Every row comes from one small tree of marks. The marks that hang from a mark follow it in brackets, in alphabetical order. Every link used is in the known rows. Which tree was each row made from?
Known rows:
kegep(fara muged(boka gize tufu)): [  7 -45 -11 -16   8  12  -7 -18   0 -48 -15  -2   7  -3  -7 -19 -14  -8
  -6 -25   0  -2  19 -34   3]
gize(muged(boka)): [ -1 -17  -5  -4  -1   0  -4   3   2   4 -16  -3   6  -8  10   2   3   1
  -2 -13   0   0  -5  -5  -4]
dasir(kegep(fara(tufu) muged(gize)) risi): [  6 -10   1   7   8   6 -16   8  -3 -44  -2  10   8  -5 -17 -25 -14 -29
  18 -15 -21  25  18  11  27]
risi(dasir): [  5  10  -4   6  -2   2   2 -11   0   3   6   7   7   5  -1  13  11 -18
   0   6   0   2  -4   1   2]
minul(kegep(muged tufu)): [ 13 -16   4   1   9   8 -11 -15   0 -31 -11  -2  -7   3  -5  10  -8   1
   6 -17   6   3   8  -2   4]
dasir(kegep(minul muged) risi): [ 20 -11  -5  -8   5  -4 -11  11  -2 -24  -1  18   6  -2 -15 -20 -13 -16
  19  -4 -13  27   8  10  19]
kegep(dasir minul tufu(muged)): [-14 -27   0   9   0  -5   8 -25  -1 -34 -18  20 -28   9 -16 -22 -13  15
  -8   7   4   1  19  -5 -24]
gize(muged(tufu(dasir(kegep(fara minul))))): [-20 -15   8  14 -11  -6  13 -12  -5  -9 -24  -6  -2  -7   9 -12  -8   2
  -4  -8  -8  10  12 -14   2]
muged(boka gize kegep(tufu)): [ 10 -42 -15 -10  13   6  -7  -7  -2 -40 -34  -1  19  -3  -3  -5 -17  -7
 -10 -27  -5  -4   3 -17 -17]
risi(dasir(kegep(fara))): [  2  12  -1  15  -3   1  -6  -7  -4 -12  12   4  12   2  -5   1   3 -18
   4   2  -4  18   3   3  21]
tufu(muged(kegep)): [  3  -9   0   3   4 -12   2  -4  -8  -3 -15  17  -2  -1 -11  -8  -7  -1
  -5 -10   4  -5  -2  -2  -6]
minul(kegep(fara(tufu(dasir(risi))) muged)): [ 10  -4  13  19  20   3 -13 -28  -2 -41  -5  -4 -13   7  -6  -7 -11  -8
   4 -16  -4   7  20   9  16]
tufu(muged(boka gize kegep)): [  5 -26  -8 -12   5   2  -4  -4  -5 -19 -29  18   8  -2 -12  -6 -12  -7
  -8 -22   7 -11  -3  -9 -15]
tufu(muged(boka)): [ -5 -11   1  -5   3   5  -7  -4  -3  -3  -9  16  -1   3 -14  -1  -4   2
  -5  -9  11 -11  -4  -7  -6]
boka(muged(gize kegep)): [ 20 -22 -12   1   3 -10   5 -17  -4 -12 -26 -15  16 -11  -3  -3 -10 -19
   8 -20   8   2   2  -3 -16]
tufu(muged(gize kegep(minul))): [  3 -22  -3  -4  -2  -6   4  -3  -4 -18 -34  22  -4  -1 -11  -5 -20  -1
  -5 -11   4  -3   1  -2 -17]
gize(muged(kegep(fara tufu))): [ -1 -26  -5  21   7 -17   2  -6  -4 -18 -24  -6   2 -11  11  -6  -9   2
  -6 -16 -13   6   8  -6   0]
minul(kegep): [  8   4   2   7   7   8  -7  -7   1 -11  -6  -3  -1   4   6  12  -2   7
   8  -8   5   2   0   4   3]
fara(tufu): [-14   0  12   8   4   2  -4   0   0  -7  -7  -9  -8   2  -9  -6 -11  -3
  -1   0  -7   5   6   7  -2]
fara(tufu(dasir(kegep) muged)): [-29  12  31  14  -7   1  -1 -12 -10  -7 -12   2 -16   4 -24 -12 -14 -12
  -6  -5   1   5   8  15   2]
fara(tufu(dasir(kegep))): [-21  12  27  11  -4   2  -2 -11  -6  -9  -6 -12 -10   3 -14 -13 -12 -12
  -5  -3  -5  11  10  14   5]
gize(muged(boka kegep)): [ 12 -28 -11  -5   8 -11  -3   0  -1  -3 -24  -3  13 -10  10  -7  -3   0
  -7 -20  -4   2  -4  -8  -6]
gize(muged(boka tufu(dasir))): [-14 -20   1  -2  -5   2  10 -15  -3   1 -25  -7   7  -6  10  -5   4  -3
  -9 -17  -2  -7   2 -22 -10]
fara(tufu(dasir)): [-20   8  25  13   1   0   3 -19  -4  -6  -9 -12 -15   6 -10  -8  -9  -9
 -10  -1  -4   0  10  11  -4]
fara(tufu(muged)): [-22   0  16  11   1   2  -3  -1  -3  -4 -12   5 -14   3 -18  -5 -12  -3
  -1  -2   0  -1   4   8  -5]

Write each row's tree:
[ -7   8  18   4 -10  -4   4 -15  -5  -8  -7  -2  -8   5  -7 -10 -13  -4
  -7   1   2  12   8  10   5] -> tufu(dasir(kegep(minul)))
[-14  -4  14  -5  -8  11   2 -24  -6 -12 -23  15  -7   6 -13   1  -4 -12
 -16 -16  14 -19   1  -1 -14] -> tufu(dasir muged(boka gize))
[  7 -26  -1  29  22 -20   2 -29  -7 -44 -23   0  -6   5  -2 -16 -24   1
 -11  -7 -17   8  23  -4  -2] -> muged(kegep(fara minul tufu(dasir(risi))))
[  0 -27   3  12   9  -9   2 -22  -3 -46 -37  -7  -8   2  -4 -18 -34  -3
 -15 -11 -11   9  21   1 -11] -> muged(gize kegep(fara(tufu(dasir)) minul))
[ -2  19  13  10  -1  -1   2  -8  -8  -6   3   8   5   2  -5 -11   4 -22
   5  -4 -10   9   6  15  14] -> tufu(dasir(kegep risi))
[  0 -28 -13  -2   0 -13  18  -9  -5  -8 -25   0   6 -11  13 -28   4   0
  -7 -14 -10   2   8 -22 -16] -> gize(muged(kegep(dasir) tufu))
[  4 -28  11 -10   8   2  -7 -32  -4 -30 -10  -4  -9   5 -16  -6  -9 -11
 -15 -19   6  -6  12 -11  -3] -> kegep(muged(boka) tufu(dasir))
[  3 -34  -9   7   3 -19   9 -12  -1 -20 -31   2  -8  -7   8 -20  -9   7
  -9  -7  -9  10  11  -5 -18] -> gize(muged(kegep(dasir minul tufu)))
[ -2 -22  14  16   8  -6  -3 -39  -6 -43  -2  -7 -19   4 -12 -10 -13  -7
 -15 -13   0   0  26  -8  10] -> kegep(fara muged tufu(dasir))
[  5 -13   1 -16  -7   2  -3   6  -6 -14  -1   1   9  -7 -13 -20  -8 -12
   8 -13  -2  17   6 -12  15] -> dasir(kegep(muged(tufu)))
[  8 -20 -14  18  17  -9   3 -23   3 -44   1  14 -15   8  -1 -39  -7   8
   0  13 -13  12  30  -1  -3] -> kegep(dasir(risi) fara minul)
[ 18 -23 -11  24  23 -21   3 -33  -6 -29  -9 -14   5  -5  -9 -34  -8 -15
   8 -11  -5  10  20  -1  -8] -> boka(muged(kegep(dasir(risi) fara(tufu))))
[ 12 -33 -11  19   9 -11   1 -27  -5 -33 -27 -18  12 -10  -5  -4 -18 -14
   6 -22   2   3  13 -10 -12] -> boka(muged(gize kegep(fara tufu)))
[  5 -29  -4  -1   8  -3   0 -18  -3 -31  -1  -4  -3  -2  -7 -21 -10  -3
  -3 -12  -3   3  20 -27  11] -> kegep(fara muged(tufu))
[ 14 -19   3 -12  10  11  -6 -28  -3 -26 -14  -5   1   6  -3  -2  -5  -2
  -2 -23  10  -4   8 -17   1] -> minul(kegep(muged(boka tufu(dasir))))
[  3 -37 -14  -6   7  -7   6  -2  -4  -6 -32  -5  19 -12  11 -13  -3   0
  -6 -23  -8  -1   0 -28 -11] -> gize(muged(boka kegep tufu))
[  2 -23  -8  12   9  -9   5 -28   3 -41  -2   3 -22   9  -2 -36 -13  19
 -11  13  -2  11  28  -5  -8] -> kegep(dasir fara minul)
[-16 -23   6  14  -1  -3   1  -9  -1 -21 -25  15 -19   6 -14   6 -22  13
  -2   2   2   0   9  -4 -14] -> kegep(minul tufu(muged))
[  7  -1   1   0  -5   3  -6  -9  -4 -16   6   8   9   1 -15   5   2 -26
   6  -4  -1  17   1   1  15] -> risi(dasir(kegep(muged tufu)))
[-11   5  19  30  11   5  -8 -27  -5 -29 -12  -5 -17   9  -5   2 -13   6
  -3 -10   4   0  15   9   7] -> minul(kegep(fara(tufu(dasir muged))))
[-18 -11   6  21   9  -3   2 -25  -3 -36   1   4 -25   6 -15 -39  -7   5
 -11   3  -2   2  26   0  -5] -> kegep(dasir fara(tufu(muged)))
[-14  -8  17  -7 -14  10  -2 -17  -7 -20 -28  17  -6   6 -19  -7 -18  -9
 -11 -14  13  -1   4   4  -7] -> tufu(dasir(kegep(minul)) muged(boka gize))
[ 23 -21  -3   0  19   7 -20 -21   1 -38  -4  -5  -1   5  -3  -2 -11   6
   1 -20   9   4  12  -7  14] -> minul(kegep(fara muged(boka)))
[ 18 -32 -11 -25   7  19  -3 -25   1 -44 -18   3   1   4  -2 -19   0  -2
   0 -23  10  -3  15 -21 -11] -> minul(kegep(dasir muged(boka gize tufu)))
[ -6   4  16  28  14   6  -8 -26  -2 -30  -9 -14 -13   9   1   1 -12   5
  -2  -9   0   4  17   7   9] -> minul(kegep(fara(tufu(dasir))))
[ -9   1   2  18   3   3  -8  14  -8 -19  -3  25  10  -3 -16  -7  -4 -17
  20  -8 -16  13   4   8  16] -> dasir(kegep(tufu(muged)) risi)
[ -8  -3  16  25  16   9 -13 -28  -3 -32 -13  -6 -13  10  -7   0 -14   7
  -5 -14   6  -2  14   4   5] -> minul(kegep(fara(tufu(dasir muged(boka)))))
[  0 -22   8  -7   1  -3   4 -29  -8 -24 -39  16  -6   6 -14  -9 -20  -6
 -21 -19  11 -12   5  -4 -22] -> tufu(dasir muged(boka gize kegep(minul)))
[-22  -6  18  25  10   0  -6 -27  -5 -26  -9  -4 -16   8 -15 -14 -16   0
 -15  -7   0  -4  18   0   3] -> kegep(fara(tufu(dasir muged(boka))))
[  6 -43 -18   7  16 -17  16 -28  -5 -45 -22  -1  -3   2   1 -47 -18  14
 -14  -4 -12   8  28 -33 -15] -> muged(kegep(dasir fara minul) tufu)
